Each row comes from the steps of one walk. Every step used is in the known rows, and no mark comes twice. Write the walk behind each row, first mark first.
Known rows
duzep/tatego: [  8 -35   6   3   7 -29  45  -5  -1  -9   8   5  21  10   5  41   5  40
  11  -8   1  -6 -34 -19   8  19   0   0   4 -31 -24  22  30]
rami/gugevo: [ 13 -21  31  -7  21 -35  30 -41  -3 -29   0  18  39  25  16  23 -16  50
 -21   0  -8 -38 -25 -11  40  -4 -23   5   3 -13 -17  15 -24]
rami/fetuf: [ 10 -12  17  -4  34 -20  15 -25  14 -31   0   0  17  22  41  50 -15  33
  14 -22 -15 -45 -48   5  19 -14  -2   2 -12 -13 -35  16   0]
repi/tatego: [ 12 -14  -3 -11 -10 -37  12  -1 -22 -19 -11   0  -4  40   7  37   7  55
  22 -10 -25 -11 -21 -10  -5  18  14  -4   6  -9 -13  10   7]
meget/gugevo/rami: [ 23 -14  33 -20  14 -26  14   5  10   1  -4   0  22   9  22  56   6  50
  -5   2  -2 -17 -17   1  -8 -10 -20  -9  12  17   2  15  22]
domav/zugos: [ -2 -30   1   8  34 -30  15 -18 -28 -42  27   7  21  38  -7   8   1  36
  35 -15  14 -17 -29   6   8 -20 -11 -14  20 -10 -16   5  15]
rami/gugevo/meget: [ 13 -18  31  -3  17 -17  29 -44 -29  -9  -3  18  47  21  26  37  -4  45
 -22  -9 -10 -28 -16  -6  31  -3 -34   6   2  -3 -26  22 -26]
duzep/tatego/fetuf: [  5 -46  -1   3  11 -30  50  -9  -6 -34   8  -1  36   3  23  29  15  36
 -13  -6   1 -19 -26 -26   4   8   6  -6   5 -35 -11  25  26]
zugos/fege/rami/gugevo: [  8 -22  34  -7   4 -30  26 -32  -5 -31   1   0  48  40  -8  20  34  50
  -5 -11  12 -45 -19  25  42  -5  -1   6  37 -26 -33   2  -8]
tatego/fetuf/fege: [ -3 -35  16 -19   0 -16  30  -3   2 -49   1 -10  50  15  27  13  12  25
   9  -8 -23 -39 -12 -14  16 -10   2 -18  11 -14   8   4  -6]
meget/gugevo: [  6 -10  27  -6  10 -33  14  -2  15  -1  -6 -15  23   0  19  24 -12  50
 -14  -8  -3 -29 -21  -3   6 -13 -17 -10  13  10 -10  18   4]
domav/zugos/meget/gugevo: [ -5 -21   6  -5  41 -40   4 -16 -23 -24  24   5  39  27 -13   2  20  39
  32 -11  20 -25  -6 -10  -2 -37 -13 -14  42  15  -7   6   7]
fege/repi/tatego/fetuf: [  6 -28  -7 -20  11 -27  25   6 -56 -51 -11 -27  10  28  -1   2  14  23
 -21 -18   0 -50   8   3 -11  -2  20 -14 -12 -13 -24  18  18]
fege/rami/fetuf/tatego: [  0 -23  20   3 -10 -17   8 -10  -3 -28  -7   0  37  40  37  43  18  45
  15 -21   3 -30 -33  22  15 -24  -4   7   2  -2 -41  23  15]
fetuf/fege: [ -3 -21  36 -22 -11  -9  22   3  15  -9  -3  -3  29  24  -5  33  -2  29
  57 -12 -27 -16 -17  -8  28   6  -4 -14   7  -7  -8  -5  -3]
tatego/fetuf/rami: [  2 -44   2   1   4 -18  20   5 -10 -52  -6  -8  66  20  48  12  25  23
  -3 -10  -2 -49 -18  18   1 -20  -3  -6  20 -13   3  13  17]
domav/ribigo/duzep/tatego/fetuf: [ 26 -27   7  -8   8 -12  19 -42 -15 -30  -5  20  25   0  21   2   1  21
 -11  -4  19 -20 -63   3  10 -33  -3  -6  15 -24 -11  18  21]
meget/gugevo/rami/zugos/domav/ribigo: [ 35  -3  43  -3  -1 -30   2  -7  14 -11  -2   3  20   8  15  48  11  42
  -4   3   7  -2 -22 -10  -8  -7  -5 -10   7  19   0  12  10]
domav/ribigo: [ 29  -9  15  -2 -11 -25  -1 -27 -18 -33   2  10  14  18   3  14   1  23
  19  -7  -1 -29 -51  28  23 -26   2   1  20  -9 -20  23  24]
meget/gugevo/rami/zugos/fege/nezuf: [ 32 -23  38 -16   6 -36  22  -5  22  -9   4  -4  26   8  11  50   6  51
  -8   5   4  -6  -7  -7  -6   2  -3 -24  13   5   0   9  11]
fetuf/rami/gugevo: [  6 -34  32   7   4 -17  14 -13   0 -18 -17  12  62  33  26  28   9  36
  14  -6   7 -36 -21  25  27  -8 -21   7  15  -3 -14  13   8]
fetuf/rami/fege/nezuf: [ 28 -35  10   2 -31 -16  14  15  12 -22  -4  -8  42  41  14  39  17  33
  34 -14  17 -40 -34  34  15   4   6 -10  12 -18 -19   8  27]
zugos/domav/ribigo/duzep/tatego/tisi: [  4  11   4 -19 -17 -21  11 -24 -18 -17  -2  22  23  14   0  16  18  18
   4 -32  19 -12 -59  -2   7 -14  19  20   9  -8  -3  10   3]
domav/ribigo/duzep/tatego: [ 28 -21  11  -8   6 -12  17 -40 -12 -16  -6  23  17   2  12   8  -5  23
   1  -5  19 -13 -67   7  13 -28  -6  -3  15 -22 -17  17  23]
domav/zugos/fege/repi: [ -6 -30   7   1  46 -23  22 -23 -41 -47  27 -11  21  39 -39   1  20  26
  22 -20  32 -39 -12  19  14 -20   9 -19  27 -20 -32   0  20]
fetuf/tatego/duzep: [-14 -22  10 -18  -7  -2  25 -13 -11  -1   5  15  34   1  10  49  -9  43
  13  -6 -15  -9 -32 -10  -6 -26   3 -13   9   2  -5  14  18]
domav/ribigo/duzep/tatego/tisi: [ 14 -26  10  -8   0  -9  15 -49 -16 -16  -7  26  29  -4  14  10  -4  17
  -5 -12  18 -12 -64  12  17 -32  -2  -4  15 -16 -16  21  28]
ribigo/duzep/tatego/fetuf/fege: [  2 -42   6 -22  26  -3  51 -20   5 -10  -7  14  43  -4  33  13  -4  30
 -14  -8  11 -10 -45 -31   0  -7 -15 -15   3 -34  -2  -3   0]
fege/rami/zugos/domav/ribigo/duzep/tatego: [ 24 -20  28  15 -29 -33   8 -15  -4 -37  -3  11  43  35  18   0  27  32
   4 -15  24   6 -40  -1  11  -4  -2   6   7 -18 -25   3  -3]
tatego/fetuf/rami/zugos: [ 10 -48  13  18   1 -22  18  -3  -2 -59  -3  -8  71  17  51   9  21  20
  -4  -4   0 -34 -15   5   1 -11  -1 -15  14 -16  -2   9   9]
meget/gugevo/rami/zugos/domav: [ 28  -6  42  -5   5 -32   9   2  17  -6  -1   1  24  10  19  52  10  46
  -5   1   3  -1 -15 -17 -11   2  -9 -10   3  16   0   7   5]
ribigo/gugevo/rami: [ 32 -29  28 -24  30 -27  44   6 -22 -12  -4  27  35  41  30  47  11  38
  30   6  34 -20 -37  11  14  -8 -32 -18   3   5   5   5  14]
zugos/meget/gugevo/rami: [ 18  -9  20 -38  21 -37   7   7  -5   7   2   9  50  16  10  41  37  40
  18   0  -4 -32   4 -11 -13 -23 -17  -1  40  25   4  10   9]
fege/fetuf/rami/zugos/domav/ribigo/duzep: [ 18 -47  13   5   4 -19  17  -5  -4 -53 -15  -1  54  21  25   7  22   4
  -4  -8  28 -41 -34  -2  -8  -6  22 -20  -8  -7  10  18   4]

Which walk is each row?
[ 29  18  18 -23 -12 -32  10  -2 -25 -24  -1  22  14  40  -1  28  28  25
  30 -18  29 -21 -53   9  12 -12  10  15   8   4   5   8  -1] => zugos/domav/ribigo/gugevo/rami
[  8 -25   0  -7  -1 -25  16  11 -50 -52 -14 -28  20  32  -1   1  25  16
 -13 -21  11 -39  10  -1 -16   4  29 -11 -15  -8 -21  12  12] => fege/repi/tatego/fetuf/rami/zugos/domav
[ 12  -8  21 -34  22 -27   4  -1  -1  10   0   8  47  13  16  59  34  42
  20  -1  -3 -32   2 -16 -14 -28  -6  -3  31  31  -6  17  11] => zugos/meget/gugevo/rami/fetuf/tatego
[ -5 -28   8   6  39 -27  18 -27 -24 -41  30   1  24  40 -27  11  19  37
  34 -16  22 -27 -26  13  17 -15   5 -15  37 -21 -24  -3  13] => domav/zugos/fege
[ 29 -17  46  -3  14 -28  13  -7  21  -6   0  -4  27   7  14  55  11  48
  -7   7   2  -7 -12  -8  -4   1 -10 -18  13  10  -7   6  12] => meget/gugevo/rami/zugos/fege
[ -3 -27  41 -19 -28 -12  16   7   9 -16  -9  -3  44  39   1  22  17  33
  54 -15 -17 -14 -14   8  31  -3 -11  -8  12  -3 -12  -5   0] => fetuf/fege/rami
[ -5 -25  34 -29  -1  -3  26  10 -11 -18  -7 -19  26  22 -21  17   0  13
  39 -18 -11 -32   1   0  23   2   3 -19  -7  -5 -20  -1   7] => fetuf/fege/repi
[  7 -21  23 -10  -3 -27  21 -11  -8 -27   3  -8  41  40  -8  21  41  42
  12 -16   8 -40 -23  36  28  -3   5   5  41 -28 -32  -1   8] => zugos/fege/rami
[ 23 -11  35 -17  28 -22  11  -7  21  -3  -7   0  18   7  34  67   1  48
  -5  -3  -2 -24 -24  -1  -5 -16 -17  -8   1  18  -8  18  17] => meget/gugevo/rami/fetuf
[  6 -17  11 -21  14 -21  27  -9 -34 -28  -3 -25  11  33 -33  21  29  31
  -1 -18   8 -50  -2  20  12  10  30  -9  17 -28 -38   3  14] => zugos/fege/repi/tatego
[  4 -34  -5 -15   7 -21  20  11 -55 -48 -17 -28  20  30   4   3  20  20
 -13 -18   6 -51   9  13 -12  -4  19 -13  -9  -9 -23  18  25] => fege/repi/tatego/fetuf/rami
[  4 -45  13   2  11 -21  25 -14  -9 -54  -8   0  73  21  48  11  19  29
 -19  -5   1 -53 -14   9  15 -21 -10  -4  16 -11   3  17   1] => tatego/fetuf/rami/gugevo
[ 25 -11  13 -34  15 -33   5   4 -17 -13  -3  -6  42  19   5  36  49  36
  -3   1   6 -47  14 -20 -16 -20   3 -10  28  22  -2  11   9] => zugos/meget/gugevo/rami/fege/repi/tatego/fetuf
[  9 -50   8  -1  26  -7  44 -21   4 -17  -9  15  53  -2  46  10   0  28
 -21  -5  22  -5 -46 -25  -8  -6 -15 -15   3 -35  -7   0   6] => ribigo/duzep/tatego/fetuf/rami/zugos
[ 52 -16  21 -11  -3  -9  17   4   0 -24  11  18  14  40  13  87  30  36
  22   5   3 -25 -39   8   2  14  -5  -4   0 -14 -13   1  32] => gugevo/rami/fege
[ 17 -12  35 -14  19 -14  11  -5  19   4  -8   0  18   6  31  78   2  51
  -3  -1  -1 -19 -21  -6 -10 -17 -10 -11   0  25 -11  24  22] => meget/gugevo/rami/fetuf/tatego
[  6 -56   3  -4  11 -22  28  12  -9 -46 -13  -9  54  25  24  21  22  13
   2  -9  12 -59 -23  12  -5  -3  14 -17  -1  -5   9  27  20] => fege/fetuf/rami
[ 49 -10  30 -12   1 -18  10  -9  -7 -27   7  33  24  30  19  57  25  24
  21   2   7  13 -38  -7 -15   7  -1  -2  -1  -8   2  -7  11] => gugevo/rami/zugos/domav/ribigo/duzep
[  8 -32  12  -4 -26 -31  12  -7 -11 -48 -14  -9  24  38  19  18  24  46
  15  -5 -26  -8  -2 -25   0  12  22 -19   4  -8  -3   3  -8] => repi/tatego/fetuf/fege/rami/zugos
[ -1 -46  13  -4   3 -19  51  -6   6 -28   5  -4  38   4  13  32  16  32
   8  -6  -6 -13 -20 -35  12  12  10 -13   4 -29  -7  18  19] => duzep/tatego/fetuf/fege
[  9 -34   3 -17  29 -10  47 -19   0   5  -5  21  30   2  27  19 -10  37
 -10 -11  16  -4 -55 -21  -3  -3 -21  -6   3 -35 -13   1   8] => ribigo/duzep/tatego
[ 29 -34  17   9   1  -9  12 -41  -7 -32 -10  19  37   1  25   1   5  15
  -3  -1  26 -10 -59   4   9 -29  -2 -11  14 -20 -14  15  22] => domav/ribigo/duzep/tatego/fetuf/rami/zugos
[ -2 -49  15  -2  -6 -21  47  -4   3 -31   2  -4  46  11  15  26  25  34
   7  -7  -1 -11 -18 -28  13   7   6  -9   7 -28 -10  19  22] => duzep/tatego/fetuf/fege/rami
[ 45 -27  29 -13  13 -28  13  -1  -7 -24  13  27  42  33  19  65  34  28
  33  11  -8   3  -9 -11 -15   9 -10 -10  13  -2  -2  -4  18] => gugevo/rami/zugos/meget
[ 15 -40  33  31 -10 -17   3   4   9 -23 -10  -1  59  31  30  27  11  22
  38  -6   4  -8 -22  21   6   6  -8 -10  10  -8 -20   2  19] => fetuf/rami/zugos
[ 18  -7  22 -36  31 -34   5  -2   2   3   1   8  46  15  19  49  33  38
  17  -4  -4 -37  -2 -13 -10 -28 -13   0  32  25  -3  12   5] => zugos/meget/gugevo/rami/fetuf
[ 32   0  35  23 -15 -32   7 -21 -13 -32   4   9  30  27  14  16  11  20
  17 -12  18   8 -37 -16  14   7   7  -8  -6  -4 -19   4 -21] => rami/zugos/domav/ribigo/gugevo/meget
[ 25 -23  27  12   8 -43   9 -16   4 -30  13   5  52  21  15  15  12  26
  24   2 -10  -7  -8 -27   6   5  -2 -15  16  -9 -20  -3 -14] => rami/zugos/meget
[ -4 -22  29 -30 -10  -7  20  10 -17 -17 -15 -21  11  31 -25  21   5  22
  42 -17 -18 -24   7  -8  16  10  15 -21 -10  -2 -19  -1   5] => fetuf/fege/repi/tatego
[  6 -41  22  -7  20 -11  34 -21 -14 -31  -7 -10  58  27  -2  34  42  24
  -7 -11  18 -61 -12  19  19   4  19 -12  23 -18 -15  16   0] => zugos/fege/fetuf/rami/gugevo/meget
[ 42 -31  16 -21   0   0  26  -2  -3 -32   8  19  23  27  13  88  32  30
   5   9   8 -32 -38  -7 -10   3  10 -18  -9  -5   4  10  32] => gugevo/rami/fege/fetuf/tatego/duzep
[ 17 -49  -6 -17  13  -9  52 -15   6 -16  -5  11  44   3  36  14   1  34
 -22 -10  28 -20 -50 -18  -4  -6  -7 -17   4 -41  -4   2  10] => ribigo/duzep/tatego/fetuf/rami/fege/nezuf
[ 26  -7  21 -33  19 -30   7   6 -11  -2   2  -3  44  17  -2  40  41  32
   7  -2  10 -47   6  -9  -8 -20  -8  -6  29  21  -9   9  12] => zugos/meget/gugevo/rami/fege/repi
[ -5 -32  12   8  27 -29  14 -24 -27 -46  25   0  32  49 -24   4  31  41
  32 -18  29 -26 -23  25  20 -22   0 -10  41 -18 -27  -3  15] => domav/zugos/fege/rami
[ 27  -5  21 -29  14 -33   4   4   2   3   4   6  46  18   6  47  40  40
  15   2   3 -37  -3 -14  -6 -18 -11  -3  36  21  -3   7   8] => zugos/meget/gugevo/rami/fege
[ 17  16   5 -21 -12 -24  12 -15 -15 -17  -2  20  11  21  -2  13  17  24
   9 -26  20 -13 -62  -6   4  -9  15  20   9 -15  -4   7  -4] => zugos/domav/ribigo/duzep/tatego
